Each row comes from the steps of one path. Every step used is in the known rows, and no mark comes twice. Write the path behind each row, first mark first.
Known rows:
madud, soli, bevis, timop, zalepug, dopu, kesogus, zeda: [  0 -54  27  11  21  46 -23  38   6  -9  -1 -32  21  -3  39  -1   0 -72
  58  31 -12  55  20 -18  34   4 -19 -29 -58  36 -18 -21  -9  -5  -7  -8
 -48   0 -14  -8 -26   5 -16 -19 -27  18  -9   1  -7  -8  31 -10]
madud, nite, zeda, kesogus: [ 25  14  10  32  14   8  10 -34 -51   8  22  32  20 -13 -16  21 -15   8
   2  -5 -18   2 -23   8 -39 -12  -6  43  12   1   0 -18  26   2   8  13
  29   2 -32  30  -1  26  -6  49  30   0   6  30 -10 -12 -10 -25]
soli, bevis, timop, zalepug: [ -5  17   0  28 -26   1  13  10  25 -18  29 -40  -2 -18  19  -1   0 -41
  32  26   3  23  22  -5 -22 -16 -11  12  -7   2 -50 -15 -31 -16   1  32
  25  17   7  -5 -41  11  -4  28   0  -1 -26 -11   8   0  20   6]
sigu, zalepug, timop, bevis: [-11  47 -13  34 -34 -29  10   0  15  15  -5 -34 -24  38   2 -12   5  12
 -19  10  30 -33 -16   3 -21  10 -17   1 -17  -1 -26 -11  -9 -20  41  33
  13   8   0  17 -11 -25 -51 -34  10 -12  10 -17 -17   6  30  22]
zeda, kesogus, dopu, nunov, nuga: [-22 -17   4 -12  15  -5   2 -20 -36  11   5  -3  -1 -22   1  27   4  24
   5   2 -18 -16 -30  32  20  40  31 -26 -11 -29  54  -7  23  20  25   4
  27 -28  22  32  -9  28   2  15  19  14 -20  25  40 -16  15  -6]
nuga, nunov, dopu, madud, nite: [ -3  -7  37 -55  19 -13  49 -27 -19  26  -3  29 -12 -32 -26  15  15   5
 -29 -12  11 -34   5  -3  64 -20  20  27  12 -11   4   8   9  18 -35 -17
 -21   9  10  -1  11  -8  23 -30  33 -21 -16 -17  35  20 -36  19]
soli, bevis, timop: [-15  15  29  26 -25   1  11  -8  13  -5  31 -33  -7 -41  -1 -22  -5 -23
  38  10  -4   4  13 -10 -23 -11   6   7  -7  -4 -45  -7   6  -1   5  42
  31  14   3 -11 -21  12  13  19   3 -11  -7   4  18  11   2   3]
sigu, zalepug, timop, bevis, soli, madud, dopu, kesogus: [  7  27  -3 -26 -13 -12  -8  49  20  -3   2 -25  -5  67  20 -51  -9  -3
  17  -8  22  35  30  -3   0  61 -30 -37 -19  40   0   2 -10 -50 -27  10
 -47 -54 -33   9  10 -44 -34 -77  25  -9  19 -27 -48 -20   6   2]
nuga, nunov, dopu, madud: [ -8 -14  17 -26   5 -31  36 -17  -2  19 -16   3 -18 -21 -18  14  14  21
 -26  -7   6 -51 -19  13  65 -16  22  14  17 -18  19   9 -15  27  -8 -24
 -12  12  33 -15  23 -15  23 -18  -3  -5 -11 -26  45  15 -27  24]
nite, madud: [  2  38 -17  -1  -9 -32  -1 -29 -14   8   4 -25  -5 -10   2  10  -4  17
 -23 -15 -10 -25 -17   0 -31 -24   1  34  30 -11   2  -4  -2  18  21  11
  46  40   7  -6  10  16   7  58   5  14  21   5   3 -20   6  -6]
timop, bevis, soli, madud, dopu, kesogus, zeda, nite: [ 12  -3 -10  -2  -4  50  -5  48  31 -48  -7  38   7  17  14 -39 -13   0
  27   9  -3  60   7  -6 -25  42 -16 -44  17 -18  18  14   2 -18 -27 -15
  -7 -36   4  -8  10 -25  29 -26 -25   4 -12  19 -15 -14 -19   2]
nite, zeda, kesogus, dopu, zalepug, timop: [ -1 -52 -26  50  -2  17 -38  -4 -20  32  19  12  16  32   8  33   4  11
 -12 -14 -11 -17 -20  33   1  14  26  14 -28   7  38  -5  21 -16   7  -1
  -4 -23 -21  34 -14   8 -49   2  -7  10  37  -4 -13  17  36 -19]
bevis, soli, madud, dopu, kesogus: [ 14   2  16 -37  -3  -3  -9  19 -15 -13  12 -11   8   8   9 -27 -11  -9
  28 -19 -18  26  13   7   2  33  -7 -33  18  29  12   3   9 -23 -28   5
 -11 -34 -21 -14  25 -18  22  -3  17  -6   4   6 -14  -8 -38 -19]
soli, madud, nite, zeda: [ 39  36 -18  -7  11  -3   9 -39 -37  -2  32  24   5 -22 -17  24 -10  -6
   3  -5   8   9  13 -26 -28  -8  -4  49  30 -14  -8  12  -9  -6 -23  12
  11  -2 -20   6  11   8  -1  35  40 -16  17  11 -12   0  -9 -27]
sigu, zalepug: [  2  39  -7  25 -29 -31  12 -28 -15  10   1 -28 -15  15   2   3 -21   6
 -13  -7   3 -54 -34  31 -31  11 -22   2  16 -10 -12  -5  19  -8  46  35
  48  34 -10  -3   8   5 -27  27   0   5   6  -5   5  -4   0 -10]
zalepug, timop, bevis, soli: [-17  31 -11   8 -27 -21 -12   9  23   0  11 -49 -21   8  -9 -13  29  17
   5   8 -11  -6   9  -8 -22  -9   6 -13 -10  24 -35 -14 -24 -22  24  27
  18 -15  13 -10  -4 -18  -4 -40  -2 -29 -10  -3 -11  23 -12  32]
nuga, nunov, dopu, madud, soli, bevis: [ 12 -33  35 -39  32  -3  30  -7  -4 -16  -5  15  12 -50   5  -5 -14 -27
  10  -2  21 -29  12  -8  86   0 -10   9   2   1  -6   4 -14  29 -20 -30
 -52   2  23 -27  11   0  31 -26  -6  18 -22 -27  26  -1 -23   0]
timop, bevis, soli, madud, dopu, kesogus: [  0  19   3 -43 -22  -3   6  35   3 -32   6  -4  -7  25   7 -30   3 -12
  31  -7   8  31   9  -2   7  38 -23 -45  16  23   5   9 -15 -13 -33   4
 -26 -45  -9  -8  22 -33  18 -23  16   7  -2  -5 -26 -23 -18  20]
madud, soli, bevis, timop: [  3   0  42   7   4  11  15  -7   2 -19  37 -20  20 -53  10 -11 -15 -44
  43  24  -9   4  35 -19  -1 -14 -17  -5 -11  15 -53 -24  23  -3   0  35
   9   9 -12 -23 -25  27  20  21  -3   7 -10  14   3   4   3 -14]
dopu, zalepug: [ -3  -1  -5  16 -30 -33   9 -23 -25   9   7  -5 -23  13 -15  17  -4 -11
 -10 -19   4 -56 -30  36  -2  -6  -2  -8  22  12  -3   4   9  -7  32  15
  21  18   1 -21  -5   3  -9  34   0  -4 -12   3  22  16   4   5]
zalepug, timop: [ -7  19  12  36 -10 -24  -4 -27  -1  28   2 -33  -3 -15 -11  -2   9  20
 -13   8 -12 -29 -11   3 -17 -22  26  15  -7   8 -23 -24   4  -9  45  25
  27  13  11   9  -2  -2 -16  -5  10 -51  11   7   8  35   3   4]
madud, nite, zeda: [ 22  30  -2   3  -1  -7  19 -58 -41  11  23  21  -1 -15 -26  33  -2   5
   5  -1  -1 -17  -9  -8 -24 -30 -10  39  18   5 -17  -6   0  11   2  22
  30  23 -30  19   0  10  -5  43  29 -11  12  23 -18   3  -7 -17]
nuga, nunov, dopu, zalepug, timop, bevis: [-24 -19   6  -9  -2 -38  40   6  15  23 -27  -1 -20  24 -22   5  36   6
 -26  18  38 -41   4  12  62 -15  10  -2 -32   0   0   2 -34  27 -14  -8
 -37 -30  36   8  -3 -35 -32 -56   8 -21 -14 -19  18  33  11  55]
dopu, kesogus: [-17  -2  33  18 -28 -25  11 -18 -28   6 -27 -20  -7   4  -5  -5  -5   5
   7  -8  -4 -45 -36  14  -2   9   2 -11  14   9  12  -7  27  -2  23   6
  24  21 -10   0  22  -6  22  23   8 -17  -4   5  21   9 -10 -11]
nuga, nunov, dopu: [ -4  -9  22 -10   7 -26  46 -27 -12  16 -16 -14  -1 -36 -16  14  17  23
 -18  22  -3 -53 -17  13  35 -20  13  13   1 -32  -4 -12 -11  49  -2   5
  21   7  33   2  29 -10   6   7  -1 -13  -7   4  40  25 -35  19]
kesogus, zeda, nite, madud, dopu, zalepug: [ 19  -2 -34   9  19  24  -1  -7  13  -2   1  66  14  18   1  -2 -28   8
 -22 -10  -8  14  -7  26 -27 -10 -13   5  18 -20  21  11  18  13   5 -18
  18  25  -2   0 -22  15 -19  52 -22  27  15  26 -10 -21  24 -15]
kesogus, zeda, nite, madud, dopu, nunov: [ 14  10 -14   4  21  20  16  -5   4   6 -13  43  16  11 -11  -3 -13  27
 -18   4  -9  34  -3   7 -28 -19  -2   1  13 -43  28  18  -2  52  18 -35
  23  26  21  13  -9  27  -4  42 -23  10  -1  30   0 -28   6  -8]
zeda, kesogus, dopu: [-21 -20  10  34 -18  29 -16 -12 -23   1  21  -9  11 -25  15  18   0  12
 -20  -6 -30 -37 -47  31 -17  11  21  -2   4 -26  24 -23  43   4  34  32
  49   5  15  17  11  22 -11  31  -3  12  10  10  27   8  -4  -6]
nunov, dopu, zalepug, timop, bevis, soli, madud, nite: [ -4 -11 -15 -63   6 -10 -25  26  24   1  12   6 -33  14 -13  -3  31  -6
  -8 -11  29  24  62 -19  22  22  17 -17 -24  27 -24  24  -8 -54 -68  20
 -57 -41 -10 -16 -12 -21  -7 -75  47 -25 -36 -25  -1  21 -20  19]
timop, zalepug: [  4  22 -24  24 -23 -28   8 -16  -3  -9   3 -30  -3  -2  10  30   4 -12
 -17  14  -2 -23 -27  20 -23 -23 -13  13  19  -2 -19 -20 -34 -10  42  14
  44  27  15   5 -11   5 -16  49   0  -4 -18   0   7   4   6   9]
sigu, zalepug, timop, bevis, soli, madud: [ 10  51 -38   6 -23 -27 -21  37  25 -10  19 -53 -19  38  12 -28   1   7
  -2  -6  16  14  25  -9 -34  35 -11  -6  -1  13 -25   8 -23 -54  -1  26
   0 -32  -5 -18   4 -27 -27 -60   8 -15   6 -36 -22   0  -2  11]
nite, madud, soli, bevis, timop, zalepug, dopu: [ -1   7  -3 -32  30  -2 -28  25  12 -10  21 -41  34 -24  31  18  -4 -61
   9  17  -6  61  57 -39   6 -43 -34  11 -28  35 -43  -6 -40   8  -7  -1
 -39   5 -12 -13 -25  34  -9  22  -1  45  12 -11 -32 -40  40 -12]

Write each row's path:
[ 16  20  -5 -43   2 -20  11  15 -18  -3  29 -19   0   7 -13  -3  -1  -3
  20 -16 -12  35  26   9   0  10  -4 -28  20   9  -2  22 -29  11 -10  -1
  -7 -34   9 -21  17   7  11  -8  16 -13 -19   8  -3 -15 -41   5] => bevis, soli, madud, dopu, nunov
[-16 -35  48 -15  13  11 -18  35  -6  -6  -5 -36  26 -11  27   4  -1 -77
  40  22   2  44  32 -25  37 -12 -30 -29 -42  56 -33  -9  -8  -7  -5  -3
 -62 -14 -30  -6 -15  14   2 -12  -2  14 -13  -9 -18 -11  23 -14] => madud, soli, bevis, timop, zalepug, dopu, kesogus
[-21  11 -15  23 -31 -28   6  -2  10  11  -4  -9 -27  36 -17   2  21  -5
 -17  -1  28 -34 -13  13   7  -8   2  -7 -11  22 -15   0 -18 -17  30  12
 -15  -9  15   3 -20 -20 -29 -25  11 -22  -5 -12   0  23  39  37] => dopu, zalepug, timop, bevis
[ 22 -11   4   4   4  33   7   5  -9  -4   3  17   7   6  14 -26 -12 -10
  35  -1  -7  17 -25   6   6  41   2 -15   3 -12  31 -13  13   3 -10  -3
  -8  -2   7  12  12 -22 -16   9   3  -8  24  14   5  -2   0  -9] => soli, madud, dopu, kesogus, zeda
[  0  25   4 -20  16 -17  25 -11  -8   5 -18  31  24   6 -23   6 -16  20
 -41  -4   3  23  11   2 -19 -31 -19   3  26 -23  15  31  -8  44  19 -28
  10   9   7  15  -2  33  17  46   5   5  -5  20 -15 -34  -1 -10] => zeda, nite, madud, dopu, nunov
[ -4  27 -40 -42  -3 -26 -11  25  23  12  24  -4 -13  56  -3 -17  13  -1
 -11 -23   3  26  39   5   0 -10 -18 -17 -10  51  -7  -2 -33 -10 -19   0
 -30 -27 -17  -1 -25 -17 -33 -25  12  17  22  -6 -53 -28  28  32] => nite, madud, dopu, zalepug, timop, bevis, soli
[ 15  -4   7 -47  28 -13  46 -34 -26  25  -1  48  -7 -14 -33  34  12  15
 -13  -7  17 -22   4 -11  59 -29   9  44  13  -8  17  17 -18  27 -53 -31
 -28   6 -10  11  14 -11  17 -13  21   3   3 -14   3   9 -23   4] => nuga, nunov, dopu, madud, nite, zeda
[-13 -37 -39  47 -22  20 -23   9  -2  14  13  21   0  52   2  26  20   4
 -13  -4  14 -10 -23  17   7  17   7   2 -31   4  36  -1  -8 -12   2   1
 -22 -34  -1  40 -19 -11 -54 -16  -6  26  27 -15 -26   6  54  15] => nite, zeda, kesogus, dopu, zalepug, timop, bevis
[  7  40 -21 -22  -3  -1 -10  28  28  -9  35 -14  -1   7   1 -28  15  -3
   8   8   0  41  36 -19 -12   5  -4 -18  -7  22 -29  -9 -40 -20 -11  23
 -25 -54  12   4  -2 -30 -18 -52  20 -28  15   1 -37   5  -4  27] => zalepug, timop, bevis, soli, madud, dopu
[-19  32  -2  30 -27 -18  10  -7  16   8  -4 -28 -17   4  -9  -8  23  13
 -13  19  14 -26 -15  -9 -13 -17  10   5  -8   1 -28 -18 -21  -2  44  22
  13   0  27  15 -10 -17 -18 -17   8 -35   4  -3  -4  27  22  36] => zalepug, timop, bevis
[ 10 -36  31  19  31  56 -12  26  31 -32 -12  27  36 -28  31 -37 -36 -21
  39  14 -10  53  40 -38 -19  10 -13   7 -11  -7  -2  -5  54  -7 -31 -25
   9  26 -27 -20 -23  31  44  26 -37  27  -3  18  -4 -28  15 -52] => dopu, kesogus, zeda, nite, madud, soli, bevis, timop
[  1  -9  -4  32   3  21 -11   0   9  -8 -42  21  10   6  12 -16 -24  30
  -8  -6 -12   2 -23  -3 -44   7   7  14  19 -33  36   2  38   3  11 -36
  41  39  -3  -2   7  13  32  44 -33   7  10  16  16 -13   5 -32] => dopu, kesogus, zeda, nite, madud
[  6   4 -40  20  20  29  -3  18  49   3  -7  60   6  42   5 -18  -4  11
 -29   7  20  33  14   2 -17  -8 -11   5 -16 -10  11   3 -15   7   6 -24
 -17  -1  10  23 -38  -9 -45  -6 -15  10  21  14 -34 -12  57  18] => kesogus, zeda, nite, madud, dopu, zalepug, timop, bevis
[  5 -37  16  -3  48  37 -42   8 -11  -1 -51  23  42  -6  17   6 -22   4
 -16   2 -20  21  -4 -20   0 -14  -8  -7  -8   0  30   1  38  21  16 -47
 -20  17 -15  -7  22  27  26  17 -35  26  22  24 -12 -19   7 -45] => zalepug, dopu, kesogus, zeda, nite, madud, soli
[ -4 -27 -29  31 -13  28 -28  -8 -20   7  24  23   0   9   7  33  -3  19
  -8 -33 -18 -16 -49  20   3  11  24  16  19 -19  55  10  14 -10   6 -14
   7  13  -4  15   5  11   0  21 -23  41  24 -18   0  -9  18 -13] => nite, zeda, kesogus, dopu, madud
[-16  38 -16  -4 -39 -20   3   1  10 -27  13 -35 -29   3 -12   3  17   3
  10   3 -10 -22 -16   7 -28  -8 -10 -23  23   5 -24  -5 -24  -3  18  31
  39   1  12 -23  10  -8  19   0 -13   9 -19   1  -1   0 -23  38] => timop, bevis, soli
[ 17  27 -18  -8 -15 -20 -22   5  -5 -21  30 -39  -6 -21   2  -5   1   5
   8 -18 -26  -1   8   3 -36  13  11   0  32  -2 -16   6  -8 -28   0  21
  36 -10   8 -43  24   6  27   9   2 -12  -8   0  11   5 -43  -8] => bevis, soli, madud
[ -3  13   7 -28  -7  -2  -8  43  18  -6   2 -16   3  29   7 -43  15  -5
  28   1   6  47  30 -19  12  34  -4 -32  -9  43  -4  -8 -20 -31 -28   0
 -50 -56  -9   7  10 -39  -1 -64  24 -30  13  -9 -37  -2  -9  18] => zalepug, timop, bevis, soli, madud, dopu, kesogus
[ 14 -63  13  -8  47  49 -33  12  25 -36 -48  45  25 -28  30 -22 -36   2
  21  18  11  22  16 -22   7  29 -11  -2 -20 -29  18   3  41  16 -28 -41
 -18  38 -11  -5   7  27  39  24 -34  45 -22   3   7 -32 -10 -61] => nunov, dopu, kesogus, zeda, nite, madud, soli, bevis
[-18  10  21 -31   1  19 -10  20   5  12  31 -15  -9 -19   6   6   7 -65
  10 -17  10  60  39 -30  26 -29   0   9 -20  43 -44  25 -28 -26 -20   2
 -62   1 -16  -8 -42   8  -1 -35  30 -13 -17 -36  -9   0  25  16] => soli, bevis, timop, zalepug, dopu, madud, nite
[  7  49  -6 -44 -18  -1   7  10  -7 -36  33  -6 -19 -18 -11  -4   9 -15
  10 -12   5  23  27 -25 -31  11  -9   3  33   9 -31  12 -12 -29 -26  32
  11 -24  -2 -23   7  -4  23 -24  37 -11 -22   0  -3  -4 -34  18] => timop, bevis, soli, madud, nite
[  7  -2 -10 -37   7 -11   0 -43 -13  19   5  46 -30  -9 -30  40  15  21
  -9 -12  17 -15  -3 -13  32 -21  16  27  11  -3  13  24   0  -6 -40  -6
 -24  34 -27  14   4  -2  13   9  22  10  -8 -14  -3   2 -12 -11] => nunov, dopu, madud, nite, zeda
[-19 -24  -3 -30   1 -35  21  25  23  13 -13 -21 -21  29 -18  -1  39  10
  -9   9  13 -22  28  14  54  -6  10 -22 -31  21  -7   4 -37   5 -34 -12
 -31 -44  20 -19   4 -35 -14 -79  -1 -15 -24 -20  10  27 -21  51] => nuga, nunov, dopu, zalepug, timop, bevis, soli
[-19 -32  25  45   8  38 -29   2 -10  10 -49   4  11  -6  -4  -4  -5  14
  -7  10 -19   1 -36   4 -12   0  16 -22 -13 -18  17  13  33  18  40 -23
   1  10   4   0  25   1  17  -1 -34 -21   3  20  21  25  -7 -18] => zalepug, dopu, kesogus, zeda, nite
[  5 -46   9   0  36  16  22   6  14   4 -66  32  21  -6   3 -13  -4  43
 -21  16  -1  -5  -9  -4  13   2  18  23   0 -54  49   6  25  43 -36 -55
  17  19  20   7  27   0  34  11 -34  10   2   7  34  -5 -22 -17] => nuga, nunov, dopu, kesogus, zeda, nite, madud
[ 19   5  -9  61  -3 -11  -3 -26 -33   0  10   6  14  -3  -6  22 -11  25
   4   1 -19 -14 -49  21 -38 -11  -1  34  12 -16   9 -19   5  13  32   4
  37   4  -9  23   9  18  -6  60  -8  18  11  19  -3 -12  -1 -20] => nite, zeda, kesogus
[ 10 -41  19   6  51  54 -49  19  -7 -22 -44  22  44 -23  27 -19 -39 -23
  15   0  -4  38   9 -31  -3  11 -16  -5 -19   1  13  13  24  31  14 -44
 -40  13  -6 -13  14  28  26   2 -34  34  17  12 -12 -26  12 -58] => zalepug, dopu, kesogus, zeda, nite, madud, soli, bevis
[ -2 -58  31  22  22  28  30  -4  11   0 -62  31  15 -18  -3  -7   0  35
  -5  30  -5 -25 -27  11  26  12  23  -1  -8 -52  33  -1  32  34 -17 -38
  19   5  22   7  27 -10  29  -5 -36 -21 -20  14  48  25 -39  -8] => nuga, nunov, dopu, kesogus, zeda, nite
[-18 -35  -2   3  -4 -33 -17 -18  12  36 -14  -9 -25   9 -16  14  24  17
 -21   2  13 -42   0  23  31  -9  33  -7 -33  11  -6   4  11 -14   1  10
 -21   7   1   5  -6  -7 -26 -17  15 -29 -12 -11  24  38   0   2] => nunov, dopu, zalepug, timop
[ 15  12 -31  39  10  21 -13 -16  20 -12 -12  22  12 -17   4   2 -16  34
 -24   2 -17   0 -21  -1 -62 -16  11  33  27 -51  12   0  21  13  29 -12
  69  48  18  -6  -2  23  16  61 -36  10  11  22  12 -11   4 -21] => kesogus, zeda, nite, madud
[-30  -7 -11  -7 -34  15 -13 -18  -3  11  20  -6 -28 -10   4  26   8   4
 -22 -30  -9 -54 -31  13  21   5  27 -10  27 -14  33  14  15 -13  18   8
  20  32  12  -8   8  -1   8   0 -11   8   9 -23  23  19   7   7] => kesogus, dopu, madud
